Each row was made from one path, in order. Every step used is in the known rows, and no mark comes twice. Write each row's path.
In the rows, 128 means zero.
Known rows
fulos mizes fepu bokazup: [121 117  91 118 160 150 140 155 127 108 106 107 146 132 118 105 121 147
 127 129 105 147 110 161 120 126 124 160 120 110  92]
fulos mizes: [136 116 109 121 142 153 169 137 142 101  95 100 140 113 121 149 106 156
 135 104 102 131 122 139 129 119 119 160 119 120  96]
mizes bokazup fulos: [109 107 121 117 116 141 156  94 136 125 105 122 139 117 110 114 134  79
 125 113 112 142 126 117 130 154 142 115 111 125  97]
mizes fulos fisud fusur: [101 139 115 134 125 125 105 115 166 122 118 102 137 136 138 132 107 164
 115 115 103 154 124  87 119 105 145 171 117 117 100]
kilomov fulos fisud mizes: [132 144 133 129 135 160 110  97 115 117 122 108 159 142 117 147 108 194
 135 135 100 136 158 111 112 116 113 222 111 126 113]
fisud kilomov: [119 151 134 120 139 139 143 112 125 107 102 108 153  81 116 143 102 145
 129 116 106 112 124 126 134 123 125 122 110 129  89]
fepu bokazup kilomov fulos fisud fusur: [111 104 100 124 147 134 101 122 136 130 138 119 158 166 102 101 129 127
 141 156  95 178 106 131 112 115 148 195 139  90  99]
fusur mizes fulos kilomov: [123 136 128 118 142 153 163 115 124 132 115  81 129 147 127 135 107 117
 127 121 101 140 138 108 133 134 175 157 102 114  93]
kilomov fulos: [116 134 141 128 133 143 156 109 129 102 111 120 153 129 103 158 122 120
 138 139 101 133 129 112 129 138 107 211 125 125 110]
fusur fisud kilomov fulos: [117 170 155 122 132 148 116 128 131 117 119 100 130 117 104 149 123 126
 137 138  96 134 122 145 126 134 129 239 113 112 101]
fisud mizes fulos: [111 145 120 129 122 135 126 120 126 119 120 121 145 149 131 136 106 163
 115 130 107 120 144  85 129 130 133 169  97 149  92]
kilomov fisud mizes bokazup fulos: [106 139 143 123 109 134 101 107 109 130 127 149 117 133 109 114 132 179
 123 112 109 146 155 100 121 138 146  90 111 134 117]
fepu bokazup kilomov fisud fusur mizes: [ 95 135 103 121 152 126  98 132 113 135 132 137 123 147  90 102 122 124
 145 136  93 156  99 142 137 116 165  99 137  90  89]
kilomov mizes: [106 133 119 119 144 141 167 112 120 102 112 134 157 131 106 157 116 185
 134 111 101 132 129 106 135 135 114  54 134 130 109]
fulos kilomov fisud mizes fusur: [114 148 144 130 124 142 126 139  59 108 131 125 116 132 126 146 113 252
 115 112 113 139 151  99 118  84 130  57 106 124 130]
fusur mizes bokazup kilomov fulos fepu: [115 104  90 114 123 157 141 160 135 150 122  91 134 193 102 108 127  55
 136 155 100 174 152 123 114 154 164 202 102  92 119]
bokazup fulos fisud kilomov: [138 119 132 116 136 157 122  76 144 134 108  96 154  76 118 130 114 167
 133  99  97 139 126 134 121 111 132 118 112 118  86]
fulos bokazup kilomov mizes fusur: [ 88  79  56 117 127 124 174 175 125 126 130 132 145 180 114 131 128 146
 120 114 113 170 120  96 113 105  93  25 113 107 129]
bokazup fulos kilomov mizes fepu fusur: [110  84 127 116 168 139 163 117  83 121 136 112 147 147 112 135 139 189
 136 114  96 182 111 151 116 121 184   7 143 103  90]
fusur fisud mizes bokazup fulos fepu kilomov: [122  94  91 105 110 154 101 164  79 158 133  75 119 150 123  94 137  75
 133 135 101 156 136 168 127 144 174 144  84 115 123]
mizes fepu: [107 127 104 126 128 137 153 111 117 106  87 118 150 123 115 141 116 134
 123 121 108 124 116 141 132 126 117 145 112 131  97]
bokazup fulos fusur: [113  96 129 120 133 122 187  63 117 126  98  94 147 103 112 141 123 100
 140 103 104 140 119 144 125 120 134 125 116 109  90]
fulos kilomov fisud: [129 129 151 123 140 141 159 122  92  98 108 121 115 116 112 155 119 193
 138 104 105 138 136 128 130 113 143  71 128 117 116]
fepu fusur mizes bokazup kilomov: [104  82  50 117 159 162 144 115 105 129 123 117 131 169 106 105 127  31
 138 125 107 136 122 142 133 163 204 110 105  97  68]
fepu kilomov: [121  89  93 116 134 144 157 113  95 108 116 113 153 112 115 143 117  95
 138 127 104 114 112 134 147 141 142 133 107 139 118]
fisud kilomov mizes fusur: [ 89 157 129 122 135 137 136 134 117 112 135 132 156 112 118 147 112 228
 110 113 109 140 131  75 120 109 111  27 114 127 124]
fepu bokazup: [114 124 103 119 167 149 154 115 107  98 106 120 156 111 107 116 122  88
 138 130 108 114 111 141 140 144 109 115 124 117  77]
fepu kilomov fisud fusur: [ 95 123 130 127 124 109 104 138  97 108 136 135 122 111 112 145 118 164
 135 127 100 145 108 118 139 110 155 108 131 126 141]
fisud mizes fulos fepu fusur: [111 116  92 132 165 143 115 176 102 114 136  91 138 158 142 130 111 137
 125 136 104 141 147 109 115 122 148 131 105 119  73]
bokazup kilomov mizes fepu fusur: [ 96  71  57 123 159 134 147 130 100 114 132 148 154 187 103 135 135 167
 133 124  98 161 105 140 122 136 177  35 134 117  86]
bokazup kilomov mizes fulos: [103  90  82 121 122 129 155 124 156 130 135 152 148 200 111 138 130 179
 121 122  97 160 126  72 126 148 164  83 119 139 107]
fisud kilomov mizes: [106 157 141 115 146 135 143 122 126 109 123 127 160 104 111 149 107 212
 129 114 100 134 134 102 128 129 126  46 128 130 107]

Write each row's path
[101 109 122 124 121 111 127 108  64 134 144  97 158 164 122 134 117 154
 128 163 104 155 145 131 108 120 166 241  97 130 153]
fisud mizes fepu kilomov fulos fusur
[ 92 161 151 134 126 109 114 129 123 100 112 136 119 106 108 152 113 185
 132 112 102 142 114 113 133 100 124 100 140 116 112]
kilomov fisud fusur
[120 158 110 121 130 156 125 116  90 115  99 102 130 129 114 143 112 138
 137 116 101 105 122 165 141 123 123 170 103 125  81]
fusur fisud mizes
[120 127  88 126 126 166 145 159 128 111 104  93 110 134 126 146 123 149
 121  96 105 136 107 149 126 102 111 177  99 102 104]
fulos mizes fusur fisud
[107 146 102 121 137 152 145 102 116 125  88 101 146 125 108 137 108 110
 130 123 102 121 121 150 138 129 130 166 106 117  93]
fusur mizes fepu
[109 153 128 119 140 131 149 100 109 122 101  72 123  97 121 140 111 117
 135 105 105 122 121 170 125 115 150 164 101  98  90]
fulos fusur fisud kilomov
[ 89 127  87 117 114 128 127 124 134 146 112 110 132 159 107 101 111  66
 126 132 105 154 114 128 135 135 190 136 110  99  94]
fisud fusur mizes bokazup kilomov
[121 149 141 119 158 141 106 171 144 119 136 103 152 128 114 104 121 180
 125 159  99 171 126 140 100 125 133 235 120 107 111]
fisud kilomov fulos mizes fepu bokazup
[ 87 167 127 129 128 122 118 123 155 134 118  99 133 136 124 133 101 110
 121 130  98 143 115  95 136 119 154 187 115 113  89]
fisud fusur mizes fulos
[103 145 105 131 121 145 133 122  85 110 115 119 151 124 126 142 105 175
 112 121 115 112 134 101 128 103  98 113  95 135 103]
fisud mizes fusur
[112  90  85 115 133 138 172 113 125 118 117 146 158 166  97 146 124 172
 137 115  97 145 117 116 134 138 144  44 130 129 103]
bokazup kilomov mizes
[109  96  99 112 142 140 157 121  96 111 137 131 161 136 109 149 121 163
 138 124  98 135 122 111 141 145 145  60 123 140 138]
fepu kilomov mizes
[ 96 168 130 123 139 132 135 112 124 122 100  92 144 103 110 141  95 106
 137 123  98 129 106 138 144 109 135 152 125 102  85]
fisud fusur mizes
[121 116  96 116 171 152 152 162 104 104 103  91 152 116 115 111 119  85
 140 136 106 132 123 151 131 131  95 101 123 101  83]
fulos fepu bokazup
[111  81  75 119 127 131 154 172 154 136 132 122 144 205 119 133 128 173
 122 128  95 177 137  83 117 135 153  68 118 124 114]
bokazup kilomov mizes fulos fepu
[109 148 148 118 140 122 143 164 146 116 122  93 146 109 116 137 111 107
 134 145 108 153 140 118 108 117  85 200 114 108 118]
fisud kilomov fulos bokazup
[116  90 109 123 112 137  95 166  65 142 154 117 124 132 122 128 132 197
 122 125 101 161 140 108 118  93 126  67  96 128 153]
bokazup fulos fepu kilomov fisud mizes fusur
[120 104 115 115 157 146 154  95 117 119 111 119 157 103 100 108 135  79
 143 126 101 132 102 147 138 144 115 107 127 114  70]
fepu bokazup fulos
[ 98  96 109 118 152 117 160  80 103 133 109 101 153 122 111  97 137  89
 133 127 107 156 109 165 116 127 138 128 119  99  87]
mizes fepu bokazup fulos fusur
[123 100  84 132 110 159 106 113 108 137 140 125 155 188 117 133 120 199
 118 137 103 154 145  92 104  99 127 196  95 121 125]
bokazup kilomov fulos fisud mizes fusur
[ 90 126  97 120 128 108 122 168 134 140 118 112 108 148 103 124 112 109
 142 120 100 170 113 141 125  91 132 110 127  84 110]
fulos bokazup kilomov fisud fusur mizes
[138  95 111 120 134 162 147  68 139 126  97 105 152 103 113 138 124 138
 139  94  98 137 123 138 128 119 119 127 118 117  88]
bokazup fulos fisud
[119  80  90 103 128 160 137 142 107 159 127  72 134 131 116  96 129  31
 137 132  99 160 137 143 132 155 175 126  94 105 127]
fusur mizes bokazup fulos fepu kilomov
[ 82 170 124 120 127 130 124 123 130 128 107  98 132 122 115 112 103  78
 124 127 109 141 125 118 135 132 159 144 114  99 101]
fisud fusur mizes bokazup
[121 124 139 112 150 143 186 121  96 104 116 111 151 135 113 154 113 204
 136 112 102 149 133 120 130 124 145  26 135 118 114]
fulos kilomov mizes
[115 157 136 129 129 139 114 117  92 103 115 143 127 121 110 152 110 216
 132 113 104 117 148 113 131 114 115 104 117 139 109]
kilomov fisud mizes
[104 150 131 119 174 159 103 176 117 130 145  72 132 135 118 111 117  71
 134 156 103 166 159 122 105 148 173 179 109  80  99]
fisud kilomov fulos fepu fusur mizes bokazup
[117 117 103 128 132 138 150 162 148 117 107  92 135 146 134 138 115 116
 120 126 105 143 139  98 123 129 120 150 104 124 100]
mizes fulos fepu
[100 152 130 129 159 147  92 143 107 114 133 100 126 136 110 138 135 122
 133 146  96 149 110 169 114 130 161 229 117 100  84]
mizes fepu fusur fisud kilomov fulos
[132  91 123 116 123 138 101 153  75 139 141 111 128 123 114 130 127 183
 141 127  92 156 142 136 126 112 140  84 109 132 137]
bokazup fulos fepu kilomov fisud mizes
[134  95 137 108 162 149 173 104  92 121 116  97 150 107 107 104 132 101
 144 126 102 149 106 161 133 133 145  78 129 103  75]
fepu bokazup fulos kilomov
[ 98 167 135 131 130 140  89 107 141 139 116  86 147 146 112 134 107 158
 130 142  93 173 126 131 111  99 140 252 124  91 120]
kilomov fulos fisud fusur mizes fepu
[109 108 113 119 170 149  98 101 123 133 143 116 158 120 118 125 131 229
 129 105  93 177 125 134 103 113 167  34 133 106  89]
bokazup fulos fisud kilomov mizes fepu fusur
[106 150 119 113 140 153 111 114 141 121 131 120 148 128 124 116 114 217
 116 104 109 156 163  82 108 139 153  48 114 118 129]
fulos fisud kilomov mizes bokazup
[100 133  93 119 141 137 154 153 158 135 111  84 126 149 129 125 109  54
 127 124 107 142 139 104 125 131 109 183  96 107  99]
fusur mizes fulos bokazup
[ 91 179 146 129 136 125 107 120 121 118 113 120 116 107 103 148 105 161
 138 114  96 139 118 123 138 102 136 120 134 102 107]
kilomov fisud fusur mizes
[113 106  77 117 109 141 134 120 104 131 114 133 145 171 114 105 116 122
 121 131 114 130 142 117 127 147 169 118  94 135  97]
fisud mizes bokazup kilomov
[136 114 108 115 158 167 107  83 102 134 123 109 163 114 114  96 123 154
 141 122 100 135 129 147 123 121 120 116 116 115  74]
fepu bokazup fulos fisud mizes
[106  78  96 111 131 129 156  69  88 162 120  76 147 126 112 119 125  75
 139 125  96 154 114 170 129 127 186 167  96 108 122]
bokazup fulos fusur mizes fepu kilomov
[100 169 142 129 119 150 108 141 122 120 131 103 125 125 113 147 128 143
 118 137 104 140 121 117 118 113 114 222 100 109 118]
mizes fusur fisud kilomov fulos
